Each row was made from one small tree. The marks that hang from a mark follow it in brackets, in alphabetical order. Every link used is in the known rows. Write each row's tree.
Known rows:
zozira{dameno{duguz{mozez} lekig} ruma}: [  5 -14  15  12   2  -1   9   2  12 -29  -6   3  -1  -3   5  -7  10   3
 -11 -10   8  15   1  -3  45   1  28  -7 -12  -2  14   6 -20   5  -1   0
   5 -10  -1   1  -3  -8  -1]
duguz{dameno{zozira} mozez}: [-18   1   5   6  -5  -7   8  -5  15  -4   7  -4  -4   6  24 -11   6 -11
   9  -6   0   5  -1  -8 -12   3  13 -20  -3   5  10  -3 -12   7 -12  -8
  -2   0  -5  -7   2   6  11]
ruma{duguz{dameno{zozira} mozez} lekig}: [ -3 -12   1   7  -1  -5  11  -5  -6  11  -6  -3  -2   3  30  -1   3  -8
   3   1  15   9  -2 -12  -7  -6  28 -13 -10  -5  15   3   1   8 -12  11
   2   6 -11   2  -9 -11  -9]
dameno{duguz{mozez} zozira}: [  3 -18 -10   3   4   0   7   2  18 -12  -6  -9   8   4   6  -4  13  -7
   5   3  -4   3   0  -5   9   5  11 -12 -11  -9  30   3  -5   8   1  -6
  -2   1   1  -6   1  -7  16]
ruma{duguz{dameno mozez} lekig zozira}: [  1  -7   8  13   1   0   7  -9  -8   7 -13 -15 -16   2  41   2   2  -8
  -5 -11  22   7  -3 -14  -8  -2  37  -7  -4 -10   8  10   7   9 -11  18
   8   5 -11   5  -4 -13 -14]
dameno{duguz zozira}: [ 11 -20  -7   1   2   1   3   1  14 -13  -5  -5  12   0  -4   4   9  -6
  -3   8   2  -1   1   2  10   6   8  -8 -15 -10  29   6   0   6   3  -6
  -2   2   3  -4   0  -3  17]
lekig{ruma{duguz zozira}}: [ 52  12  -3   5   3  -4   0  -8 -16   0  -3   0 -16   1  14   8  -3   4
   0  -9  17  -2   0 -11  -9  -2  17   0  -3  -6  -9   7  10   5  -5  11
   7   1  10  10  -4 -13  -2]
lekig{ruma}: [ 40   8  -5   2   3  -5   1  -3  -8   2   3   8  -9   4   1   5   0   4
   3  -2   1   1   1  -7   0  -7   6   0  -1  -1 -10  -1   4   4  -3   2
  -1  -2  11   8  -4  -9   3]
zozira{ruma{lekig}}: [ -3 -14  16   5   4  -6   6   3   4  -6  -1   4  -2  -1  13   1  -2   5
 -11  -6   0   7   1  -6  19  -7  13   4  -5  -2  -1   5   5   1  -4  10
  -8   0  -4   6  -2  -9  -9]
dameno{lekig zozira{ruma}}: [  6 -15  10   3  -4  -5   9   0  21 -15   3   3   5  -1   5  -3   6  -1
  -9  -1   9  -2   1   1   0  10  11  -2 -20   4  18  -7  -9   2   3 -13
  -7   0  -7   0   5   1  14]
zozira{dameno ruma}: [  9  -2  21   3   1  -5   1   0   3 -20  -1  10  -5  -5   5  -4   1   6
 -14  -7   5   8   0  -4  29  -2  13  -3  -8   4 -14  10 -12   0  -6   1
   5  -6   4   1  -2  -2   2]
zozira{dameno}: [ 14   0   5   1  -2   2  -2  -3  -4  -7  -5   5  -2  -3  -3  -2   6   0
  -6   0   4   4  -1  -1  14  -2   7  -4  -8   1  -9   5 -11   0  -3  -3
  10  -5   5  -3  -3   2   7]
zozira{dameno ruma{duguz{mozez} lekig}}: [  9 -10  17   7   3  -6   7   0  -7 -11  -9   7  -6  -3  22  -4   3   5
 -10  -7  12  15  -1 -13  29  -7  28  -6 -11  -1  -7  10  -9   4  -9  13
   7  -3  -2   4  -9 -15 -11]
ruma{duguz{dameno mozez} lekig}: [ -7 -10   1  10   0  -4  10  -5 -13  12  -6  -3  -5   3  29  -1   1  -7
   4  -1  15  11  -2 -11  -1  -8  29 -10  -3  -5  12   3   1   7 -12  16
   4   4 -11   3 -11 -13 -18]
duguz{dameno mozez ruma{lekig}}: [-26 -10   5   4  -8  -3  14  -4   9  -4   0  -1 -14  10  25  -5   6 -10
   7   2  -5  19  -1 -10   0 -12  42 -15   2  -9  11   0  -6   8 -16  15
  -4  -4  -9   6  -7  -2   4]
duguz{dameno mozez ruma{lekig zozira}}: [-20 -10   8   6  -7  -1  12  -7  11  -9  -5  -9 -23  10  33  -3   6 -11
   1  -6   1  15  -2 -13  -6  -8  47 -13   1 -12   8   5  -2   9 -16  18
  -1  -4  -9   6  -2  -3   6]
ruma{lekig zozira}: [ 10 -18   5   7   2   6   1  -4   0   5 -16 -12 -11   1  18   7   5  -2
 -14  -7   5   1   0  -6  -1  -4  19   8  -7 -11  -1   8  13   4   0  13
   1   4  -4   6   3  -9  -1]
duguz{dameno{zozira} mozez ruma}: [-20  -2   5  -3 -11  -7  12  -6  18 -14   7   0 -11  10  22  -8   6 -13
  10   4  -2  11  -1 -10 -14  -2  33 -22  -2  -4  15  -1 -11   8 -16   2
  -4  -4  -6   0  -2   6  21]
zozira{dameno{duguz{mozez ruma} lekig}}: [  7 -16   0   6  -4   6   8  -1   7 -20 -11  -1  -2   1  -4  -3  16  -4
  -2   2   6  14   0   0  29  -2  32  -8 -11  -8  19   3 -19   5   1   2
  11 -10   0   1  -4  -5   8]
duguz{mozez ruma{lekig}}: [-15 -15  -5  -2  -2   1  13   2   7  -5  -9  -1 -12  11  16  -4   8  -4
  10   4 -11  15   0 -14   1 -13  30  -6   1 -12   8  -2  -3   6  -6  16
  -5  -2  -5   7  -5 -12   4]
lekig{ruma{duguz{dameno}}}: [ 41  14  -2   5   0  -9   3  -8 -17   5   7   8  -8   2  10   6  -4   2
   4  -2  17   3  -1  -6  -5  -6  16  -7  -2  -1  -4   3   4   5 -11   8
   5  -1   7   9  -9  -8  -6]
dameno{duguz{mozez ruma} lekig zozira}: [  2 -28  -9   2  -4   3  17   1  27 -23  -8  -7   4   6   0  -2  18 -10
   4   9   3   9   1   0   9   6  33 -11 -18 -13  47  -5 -13   9   5  -4
  -3  -3  -6   1   0  -6  21]
zozira{ruma{duguz}}: [  1   1  15   2   4  -9   4   1  -2 -11   4   5  -2  -4  14  -1  -9   6
  -6  -5  13   3   0  -6  11   2  11  -2  -1   0   1   7   1  -1  -6   9
  -1   0  -4   5  -5  -9 -13]

Which tree is each row?
[ 40  13  -8   4   4  -7   5  -4 -16   5   1   6 -11   5  13   2  -1   4
  11  -5   9   4   0 -14  -4  -6  13  -6   1  -2  -5  -1   1   5  -6   8
   4   0   8   8  -8 -16  -5] -> lekig{ruma{duguz{mozez}}}
[ -1   7   9  12  -3  -1   6 -10   0  -4  -4 -14 -17   1  33  -3   0  -8
   0 -15  27   2  -3  -9 -13   9  30 -11  -1  -3  15   5  -4   6  -8   7
  11   1 -10   2   0  -4  -9] -> ruma{duguz{dameno{lekig} mozez} zozira}
[ -5   2  13   3   4  -9   7   2   0 -11   3   3  -5  -1  21  -5  -7   5
   0  -9   9   7  -1 -11  10   1  13  -6   1   1   0   5  -3   1  -7   9
  -2   0  -4   4  -4 -12 -13] -> zozira{ruma{duguz{mozez}}}
[-10  -5   7  -6 -13  -6   7  -8  12 -13   9   4  -5   4   9   1   1 -12
  -2  11   5   4  -1   1 -13  -2  28 -15  -7  -6  12   4  -3   4 -14   3
  -2  -3  -4   2  -3  11  22] -> duguz{dameno{zozira} ruma}
[ 50   6  -2   8   4  -1   1  -6  -4  -8  -6  -1 -17   3  10   3   7   2
  -2 -12   5   4   1 -11   8  -4  20  -3  -4  -7 -10   8   0   7  -3   5
   7  -4  15   7   0 -12   9] -> lekig{ruma{zozira{dameno{duguz{mozez}}}}}
[ 36 -15  -5  14   3   3   7  -2   5 -13  -7  -7  -3   1  -4   7  11  -2
  -7  -5  14   5   2   3  19   2  27   2 -11 -11  30   1  -1   8   7   2
   3  -5   3   8   0 -12   0] -> dameno{duguz lekig{ruma{zozira}}}
[ 32   2  -3  10   0  -1   8  -5  -1  -2  -3  -3 -12   3  11   2   5   1
   1  -9  19   2   1  -6  -4   3  21  -1  -7  -2   9  -6  -4   5   1   2
   5  -2  -1   9   0 -10  -4] -> dameno{lekig{ruma{duguz{mozez} zozira}}}
[-20  -8   4   1 -13  -4  17  -6  23 -16   6  -1  -9   9  19  -9  10 -14
   9   3   2  11  -1  -6 -12   1  38 -20  -7  -3  24  -8 -17   8 -12  -2
  -3  -5 -10   1  -1   6  19] -> duguz{dameno{lekig zozira} mozez ruma}
[  5 -25  -4   3   1   6   6   0   5 -14 -13 -10  -3   2   2   8   7  -5
  -8   6   3   9   1  -1  19  -6  33  -1  -5 -22  26  12   8   6   1  18
   1  -2   1   7  -5 -11   4] -> dameno{duguz{ruma{lekig zozira}}}
[ -5 -14  -5   2   2   5   8   1  11 -20 -10 -12  -8   5   9  -1   9  -6
   3  -1  -3  11   0  -6  16  -1  30  -8   1 -18  25   9  -1   7   0  12
   2  -4   1   3  -2 -10   6] -> dameno{duguz{mozez ruma{zozira}}}
[ -7  -1  15   4  -6 -11   4  -5  12  -9  12   3   1  -1  14  -3  -1  -7
  -7  -2   8   1  -1   0  -3   4  12 -12  -8   5   6   4  -3   3 -12  -5
  -4   0  -4  -3   1   9  10] -> duguz{dameno{zozira{ruma}}}
[ 10 -10   9  11  -1   0   3 -10 -11   7 -11 -11 -13  -2  31   9  -2  -7
 -13  -6  28   2  -2  -7  -7  -1  33  -2  -8 -11   7  13  13   7 -10  20
   9   6 -10   7  -5  -9 -14] -> ruma{duguz{dameno} lekig zozira}
[ 33 -21 -13  10   2  -1  15   0  18 -13  -5  -5   4   6   3  -1  18  -5
   5  -1   5   6   2  -4  10   4  25 -10 -19  -8  39  -7 -11  11   5  -9
  -2  -2   2   1   1 -11  17] -> dameno{duguz{mozez} lekig{ruma} zozira}
[ 18 -13   5  10   3   5   5  -7 -12   2 -23 -11 -16   0  33   0   7  -3
  -7 -10  20   8  -2 -17   3  -3  35  -3 -10 -11  -1  12   2   7  -6  18
  14   3  -4   4  -5 -17 -10] -> ruma{duguz{mozez} lekig zozira{dameno}}
[ 16  -5   6   8   2   6  -1  -5   4 -15 -14 -13 -12  -1  12  -1   9  -3
  -9 -12   7   3  -1  -6  13   4  20  -4  -5  -9   2  13  -4   5   0   3
  11  -4   4  -1   3  -4   8] -> ruma{zozira{dameno{duguz{mozez}}}}
[ -5   5   2   3  -3  -7   7  -6  -3   1   4  -2  -3   2  25  -5  -2  -7
   9  -1  17   3  -2  -9 -13   4  17 -17  -3   0  14   2  -6   5 -11   3
   6   3  -7  -2  -6  -3  -4] -> ruma{duguz{dameno{zozira} mozez}}
[ 12 -24  16   9   4  -2   5   2   2 -20 -11   5   2  -5   6   2   7   3
 -20  -3   5  15   1  -4  48  -8  28  -2 -14  -7   6  15  -6   4  -4  10
   4  -6   2   4  -7 -12  -4] -> zozira{dameno{duguz} ruma{lekig}}
[  4   4   4   1  -4  -7   3  -7  -6   2   6   1   1  -2  15   2  -5  -7
   0   5  23  -1  -2  -1 -12   4  14 -12  -7  -1  11   5   0   3 -10   2
   7   3  -6  -1  -6   1  -3] -> ruma{duguz{dameno{zozira}}}
[  0 -26  -7   1   1   4   7   2   4 -11 -10  -4   2   2  -4   8   7  -4
  -4  12   0  11   1   2  23  -8  29  -2  -6 -20  28   9   5   6   1  16
  -1  -3   0   7  -7 -11   2] -> dameno{duguz{ruma{lekig}}}
[ -8 -13  13   3 -10  -1   6  -9   4  -9  -2  -5 -17   4  19   6   2 -11
 -11   3   9   9  -1  -3  -6  -8  43  -6  -4 -13   7  10   7   6 -14  18
   0  -3  -7   9  -4   3   8] -> duguz{dameno ruma{lekig zozira}}
[ 11 -12  16   7   3  -3   2   2   5 -26  -4   5   0  -6   2  -2   5   4
 -15  -5   6  11   0  -2  43  -1  21  -5 -10  -4   2  15 -10   2  -4   4
   6  -8   5   1  -5  -6   1] -> zozira{dameno{duguz} ruma}
[  1 -21   2   4   5  -5  10   4  23 -22  -3  -5   8   2  12  -5   8  -3
   0  -2  -3   6   1  -8  19   5  15 -12 -12  -8  28   7  -6   7  -1  -4
  -6   1   0  -4   1  -9  13] -> dameno{duguz{mozez} zozira{ruma}}
[ 17 -14   3   7   3   4   2  -6 -13   8 -17 -12 -11  -1  25   9   0  -2
 -12  -4  23   1  -1 -10  -6  -2  27   4  -8 -13   4  12  16   5  -3  20
   8   7  -7   8  -4 -16 -13] -> ruma{duguz lekig zozira}
[ 40 -21 -10   7   0   0  10  -2  15 -12  -3  -2   8   2  -7   6  15  -4
  -3   5  11   1   2   3  11   4  21  -5 -23  -9  36  -3  -5   9   7  -9
  -2  -1   4   3   0  -8  18] -> dameno{duguz lekig{ruma} zozira}
[ -3  -6   9   7 -10  -5   7  -7  13  -5   9   0   3   0   8  -2   5 -10
  -5   2  14   0  -1   6 -10   7  15 -11 -13   5  18  -4  -8   4  -6 -12
  -1  -1  -9  -3   2  12  11] -> duguz{dameno{lekig zozira}}
[  1 -21 -10  -3   0   0  11   2  20 -20  -7  -6   3   7   5  -2  13  -8
   6  10  -5   7   0  -6   6   1  25 -14 -11 -15  34   5  -5   8  -1   1
  -3  -1   1  -2  -2  -7  23] -> dameno{duguz{mozez ruma} zozira}
[-18  -5  13   8  -3 -10  11  -3  17  -7   6  -2  -4   5  30 -10   5  -8
   3  -9  -1   9  -1 -11  -3   0  20 -18  -5   3  10   0 -10   7 -14  -4
  -6   0  -8  -4   0   2   7] -> duguz{dameno{zozira{ruma{lekig}}} mozez}
[  5 -24  -1   7  -3   8  10  -2  14 -22  -9 -10  -2   1  -5   6  11  -6
  -7   4  12   7   1   7  19   3  36   0 -10 -17  39   4  -3   5   7   7
   3  -6  -5   7  -1  -6   5] -> dameno{duguz{ruma{zozira}} lekig}
[ -3 -21  -5   9  -1   7  13   0  17 -22 -11 -13  -6   5   5  -1  14  -7
   1  -2   6  12   1  -1  18   3  39  -5  -6 -16  40   0 -10   8   5   7
   2  -6  -6   6   0  -9   4] -> dameno{duguz{mozez ruma{zozira}} lekig}
[ -4  -2   2  -3  -4   4   7  -3  10 -19 -10  -6 -22   8  19  -7   8  -4
   6  -6  -4  12  -1 -14   0  -3  32  -9   2 -11  -2   5  -9   5  -7  10
   5  -7   1   4   0  -4  15] -> duguz{mozez ruma{zozira{dameno}}}
[ 38  -8  -4   3  -4  -4   8  -4  12  -4   2   5   1   3  -2   2  10  -2
  -1   2   9  -4   2  -1 -10   4  10  -2 -20   2  13 -11  -6   4   3 -13
  -3   0   2   3   3  -2  20] -> dameno{lekig{ruma} zozira}
[ 15 -12  19   5   2  -5   4  -1 -10 -11  -8  10  -3  -6  15   0   1   6
 -16  -3  16  11  -1  -9  29  -6  26  -2 -13  -2  -7  13  -5   2  -9  14
   7  -2  -1   5 -10 -13 -10] -> zozira{dameno ruma{duguz lekig}}
[  7 -13   0   9   5   3   7  -5  -9   8 -19 -14 -14   2  34   2   3  -3
  -3 -10  17   5  -2 -17  -6  -2  30  -1  -4 -12   7   9   9   7  -4  20
   7   7  -8   6  -3 -20 -15] -> ruma{duguz{mozez} lekig zozira}
[  1 -13  -5   5   4   0  10  -1 -13  14 -12  -4  -3   3  23   0   3  -2
   6   1  10  10  -1 -13   2  -8  22  -4  -4  -7   9   1   3   6  -5  17
   3   6  -8   5  -9 -19 -19] -> ruma{duguz{mozez} lekig}
[ -3 -14   2   0  -3   5  10  -3   8 -12 -16  -6 -22   8  24  -4  11  -5
   1  -4  -5  15  -1 -17   3 -10  41  -6  -2 -15   0   6  -4   7  -7  17
   3  -4  -2   7  -2 -11  10] -> duguz{mozez ruma{lekig zozira{dameno}}}
[ -9   0  13   0 -11  -2   4 -10   8 -15   4  -4 -18   3  15   3  -1 -10
  -7   1  10   6  -2   0  -9  -1  35  -9   1  -9   6   9   2   4 -13  12
   3  -5  -4   6  -1   9  11] -> duguz{dameno ruma{zozira}}
[ -6 -19  -7  12   2   6  12   3  14 -12  -8 -10   5   3   0  -3  13  -5
   4  -3   4  11   2   1  22   4  22  -5  -6  -8  39  -5 -13   7   7  -2
   1  -4  -6   0   0  -8  -4] -> dameno{duguz{mozez} lekig}
[ 25   5   7   4   0   3  -3  -9 -12  -7 -12  -7 -14  -5  17   3   0  -1
 -10  -7  26  -2  -2  -8  -2   6  20  -3  -6  -6  -5  15   1   2  -4  10
  18   1   1   1  -2  -6  -2] -> ruma{duguz zozira{dameno}}
